Each row was made from one walk, in order. Every step used is in the known rows, and no mark comes twice. Write each row's walk.
Known rows:
vavo, sogu, lipa: [  7   2 -23   6   8   2  15   2  -2  -4   4  -5  -1   2 -11   2 -11   0
 -10  -2 -13  12 -20 -11  -2   0  -3  -6  11]
kipu, dera, nidu, lipa, sogu, vavo: [ -4  -1  -4 -18  14   1 -12 -14  -3 -23   1 -18  -1   4   9  -1   7  12
   4  -4  30  18   5 -17  17   1  -4   5  -2]
nidi, larud, nuna, sogu, suda, nidu: [ 24   0 -14  20  -3   6  12   1 -13  32  -8   1   7  -2  19  -2  11  35
   7  -4  46   0  21 -10  14  -4  -9   9   5]
larud, nidi, sogu, lipa: [-16  -7   4  11  11  -4   6  -7   3  -9  -4  -9  -4   1 -12   9 -19  -5
  -6  -7 -22  10 -30 -14  13  -5   2  -7   1]
nidi, sogu, suda: [  0   0   3  10   2   5  -9   3  -7 -14  -5  11   4   0  20  -3   8   6
  14  -5   1   8 -10  -9  11  -7  -7   8   7]
kipu, dera: [  4   1   0 -10   5   2  -4  -7  -1 -11  -1   2   0   0  -7   5   0   4
  -2   5   5  -4  -7  -2  -1   1  -5   2   0]
nidi, larud, nuna, sogu, suda, nidu, lipa: [ 17  -3 -20  18  -3   4  19  -3 -11  36  -8  -3   5  -2   4  -4  10  30
   5  -6  40  12  15 -14   7  -1 -10   5  11]
nidu, lipa, sogu, nidi: [  3   4 -11  -2   7  -2   4   2  -2 -15   1  -2  -1   1  18   2  11   4
 -14 -13  -9  25 -12  -7   7   6  -3   1   0]
suda, nidu, lipa, sogu, vavo: [ -3  -1  -1   2  -2  -2  -3  -4  -8   9  -2 -16   2  10  -1  -6  13  30
  12 -14  18  38  11 -15  14   4  -5   2   5]
dera, nidu: [  2   0  -3  -7   9   2  -4  -1   0  -4   3 -11   0  -1  11  -5  -6  -4
   8   7   8  -4  13  -6   7  -1   2   4  -3]
kipu, dera, nidu, lipa, sogu: [ -5  -3  -8 -15  15   2  -2 -13  -2 -20   2 -16  -1   1   3  -6  -5   6
  -4   4  -1  10  -5 -14   9   4  -6   5  -1]
larud, nuna, sogu, suda: [15 -1 -2 16 -3  7  1  4 -8 22 -4  7  4 -8 30  4 21 19 -1 -9 31 -3  6 -3
  9 -4  0 15  0]
vavo, sogu: [  6   3  -9   1   2  -1  10   4  -5  -5  -1  -2   3  -1  -1  -1  -5  -6
  -2  -2 -10   5  -1  -5  -5  -1  -7  -2  10]
kipu, dera, nidu: [  6   1  -3 -18  14   4  -7  -8   0 -15   2  -7   0  -1   3  -1  -6  -2
   6  11  12  -9   6  -8   6   0  -3   7  -4]
sogu, lipa: [  1  -1 -13   4   6   3   5  -2   2   3   5  -1  -3   2  -8   3  -5   7
  -7   0  -4   6 -20  -6   2   0   4  -4   2]
gide, larud, nidi, sogu: [ -9  -4  20   1   9  -6   0  -8   0 -12 -16  -4  -2   3   3  10 -21 -20
  -4   6 -19  -9 -18  -8  14  -9  -2  -5  -6]
suda, nidu, dera: [ -1   1 -11  -2   1  -1   1   1  -8  12   0 -11   5   4 -12  -5  -5  13
  14  -2   9   8   0 -11  -3  -2  -9   4   0]
larud, nidi, sogu, suda: [ -5  -2  12   9   3   1  -6   1   1 -14  -9   2   3  -2  10   2  -4  -6
   7  -9  -1   3 -16 -13  16  -7  -2   5   2]
kipu, dera, nidu, suda: [ 15   1  -6 -13  10  12 -15  -5  -1 -16   4 -13   1  -1  26 -11   0   0
   8  10  19  -8   9 -15   7  -6  -7  13  -6]
vavo, sogu, nidi, larud, gide: [ 28  16 -32   1  10  -3  27  10  -9 -27  -9   2   8  -5  11   0   2  -6
 -14  -5   3   5   6 -14   6  -3  -8 -12   9]
nuna, larud, nidi, sogu, suda: [  2  -4  24   8  -1   0  -6   5  -3  -2 -19  11   3   3  16   4 -14 -17
   2  -9  -1 -13 -10 -10  13  -6   0  -1   0]
nidu, lipa, sogu: [-11  -4  -5   2   1  -2   6  -5  -2  -4   0  -9  -1   2   0  -6   1   6
 -10  -7 -14  20 -11  -5   4   4  -2  -2   2]
nidu, dera: [ -8   1 -12  -5   3   0   0   0  -2  -4   2  -5   3  -2  -5   2  -6  -4
  -1   0   8  -3 -12  -5  -6  -5  -4   1  -4]
larud, nidi, sogu: [-16  -6  17   6   6  -6   2  -3   1 -13  -9  -8   0  -2  -3   6 -12 -11
   2  -7 -17   5 -10  -9  10  -6  -2  -3  -2]
lipa, sogu, suda, nidu: [ 16   3  -3   8  -4   5  -6   5 -10   6  -1  -1   7   9  21 -15  12  33
  14 -10  12  19   0 -11  18   3  -7  13   4]
nuna, sogu, suda, nidu: [ 21   0  -2  11  -7   6   0   6  -9  27  -1   3   4   1  16 -15  13  24
  18 -11  30  12  17 -10  20   0  -4  17   5]
vavo, sogu, nidi, larud, nuna: [ 23  12 -27   6  12  -2  21   6  -9 -12  -8   4   5  -4  20  21   3   1
 -16  -1  13   1   2  -9  -7  -2 -12  -7   7]
lipa, sogu: [ -2  -1   0   4   1  -1   0  -1  -4 -10   0  -6   1   3  12  -4   4  12
  -7  -7  -8   8  -6  -1  10   2  -1   2  -3]
vavo, sogu, nidi, larud: [ 24  12 -26  -2  11  -2  17   6  -5 -24  -4   4   3  -2  11   7  -4 -10
 -12  -3  11   2   2  -9   1  -1 -12  -7  10]
gide, larud, nuna, sogu: [  9  -2   6   9   3   0   8  -4  -8  23 -11   1  -1  -2  22  13   2   5
 -13   7  12 -14   3   2   7  -5   0   5  -9]

Which walk is each row?
[ 21  12 -15  -3   8  -1   8  10  -5 -17  -1   4   2  -2  17   7   5 -10
  -7  -7  -4  10  -2  -8  -1   1  -8   1   7] -> vavo, sogu, nidi
[ 12   1 -11   3  -5   6   1   2  -4  20  -1   0   3   5  -5 -13   5  17
  18  -4  13  21   1 -14   1   4  -5   7  13] -> sogu, suda, nidu, lipa
[ 26   7 -14   6  -3   6   3  10 -11   8  -2   2   8   6   8 -11   3  14
  19  -5  10  15   6 -16   3   1 -12   9  16] -> vavo, sogu, suda, nidu
[  7   3   3   4   5   0   2  -3  -5  11 -11   2   0   2  14  18  -3   1
  -9  14   1 -15  -8   2  -5  -3   0  -1  -7] -> gide, larud, nuna
[ 14   5 -22   2   7  -4  15  -1  -8  -4  -4  -8   1   7   5  -4   2  21
  -5  -9   7  28   4 -15  12   7 -12  -4   6] -> suda, nidu, lipa, sogu, nidi, larud
[ -3  -4  -5   4  -1  -2   8  -3  -8  13  -1 -14   1   8  -8 -12   1  23
   6  -8 -12  31   0 -11   7   7  -7   1   6] -> suda, nidu, lipa, sogu
[-10  -1  13   4   4  -2 -12  -3  -7 -17  -6  -1   1   2  10   6  12   7
  14  -9  13  18   4  -9  13  -8  -5   1   2] -> nidi, sogu, vavo
[  2  -2   9   4   5   0   1  -6  -4   8 -17  -4   2   8  -3  -1 -17  -4
  15   2  -6  12 -17 -22  15  -5  -7   2   6] -> gide, larud, nidi, sogu, suda, nidu, lipa
[  3   0 -14  -2   7   7  -6  -1  -2  -9   3 -10   2   1  23 -15   3   6
   5  -3  11  14  -4 -15  16   2  -1  11   3] -> dera, nidu, lipa, sogu, suda
[ 6 -1 -3 13  2 -2  8 -6 -7 13 -9 -5  2 -5 17 14 15 21 -6 -8 59 -2 26 -4
 13 -9 -2  0 -2] -> nidi, larud, nuna, sogu, vavo
[  0  -3  -6   0  -2  -1   9  -3  -4  21  -1  -9   0   5 -19  -9  -2  12
  12  -1  -4  23   7 -10  -3   5  -5  -1   9] -> suda, nidu, lipa
[  0  -3  -3   9  -1   5  -1   0 -11   6  -6   2   3   5  -1 -12   6  17
  26  -6  -4  31  -3 -19   7  -2 -12   7  15] -> nidi, sogu, suda, nidu, lipa
[  2  -4  20  -2  -3  -6   3   2   4  12 -14   0  -1   3  -4   7 -23 -23
 -12  -3  -2 -21   0   0   2   0   7  -9  -6] -> nuna, larud, nidi
[-10  -5  -5  11  11   1   4  -5  -4 -10   0   0  -3   2  -3   4  -5   8
   0  -2 -20  16 -25 -11   8  -5  -3  -4   5] -> nidi, sogu, lipa
[ 20   5  -5   5  -5   7  -6   6  -7  15  -1   4   5   6   8 -11   8  22
  21  -4  19   9   7 -10   8   2  -5  11   7] -> sogu, suda, nidu
[ -9  -9  15  10   8  -5   7  -3   1   2 -13   1  -4   6  -7  11 -28 -15
 -11  -6 -21  -5 -24 -11  10  -5   5 -13  -1] -> nuna, larud, nidi, sogu, lipa
[ 25   9 -20   7   6  -2  22   5  -8  -9  -8   3   4 -10  21  -4  12   4
 -15 -11  22   1  19  -8  23  -4  -1  -4  -2] -> nuna, sogu, nidi, larud, gide
[ 28   3   1  14  -2   7   2   2 -14  39 -13   5   5   3  30   2  10  26
   8   4  31  -4   9  -8  15  -4  -5  15  -2] -> gide, larud, nuna, sogu, suda, nidu
[  9   4 -18   5   2  -1  19  -1  -5 -10  -9  -2   6  -4  -6  -7  -3   4
  -7   2   6  -6   8  -6   7  -4  -1 -13   2] -> nidi, larud, gide
[  5  -4  -9  15   2  -1  18  -5  -7  17  -6  -2   2  -7  10   9   3  14
 -14  -1  28  -9  15   0   6  -5  -4  -1  -2] -> nidi, larud, nuna, sogu
[  3   1  12  -6   5  -5   1  -5   6   1 -12  -6  -2   3  -3   9 -23 -21
 -12   8  -4 -19 -13  -2   7  -4   5  -5  -9] -> gide, larud, nidi
[ 17   5  -3  10   5   0   7   6  -7  13  -3   3   0  -9  35  17  21  11
 -11 -11  19   4  10  -1   8  -1  -1  10  -6] -> larud, nuna, sogu, nidi
[ 18   9 -17   6   9  -1  11   2  -4  -5  -7   5   3  -4  21  21   7   8
 -15   1  21  -6   2  -2  -2  -1  -6  -4  -1] -> sogu, nidi, larud, nuna
[ 19   5 -14   3   7  -2  12   1  -3  -5  -3   5   0  -6  21   4   6   0
 -14  -8  30  -2  14  -3  17  -3  -5   1  -2] -> nuna, sogu, nidi, larud
[  6  -6 -22  20   8   1  23  -8  -4  21  -1  -5  -2  -5   1  11  -2  22
 -21  -2  23  -3  -5  -5   8  -4   0  -5   0] -> nidi, larud, nuna, sogu, lipa
[  7   4 -23  -1   9  -3  13  -3  -3 -21  -3  -3   0   1  11   2   2   4
 -21  -8   5  17  -8  -9  10   3  -8  -8   2] -> nidu, lipa, sogu, nidi, larud
[ 14   6 -22  10   8  -3  19  -1 -12   8  -7  -9   3   5  15   9   9  31
  -9  -7  10  26   3 -14   5   6 -12  -3   4] -> suda, nidu, lipa, sogu, nidi, larud, nuna
[-10  -1  -1  -1   0  -3  -5  -6  -3  -8  -2 -11   0   5   5   0  13  13
  -3 -14  17  27   0  -9  11   1   0  -2   2] -> nidu, lipa, sogu, vavo
[ -8  -4   7   6  16  -3   5 -10   3  -8 -11  -6  -5   5  -6  13 -28 -13
 -11   5 -23  -3 -38 -13  15  -8   2  -9  -4] -> gide, larud, nidi, sogu, lipa
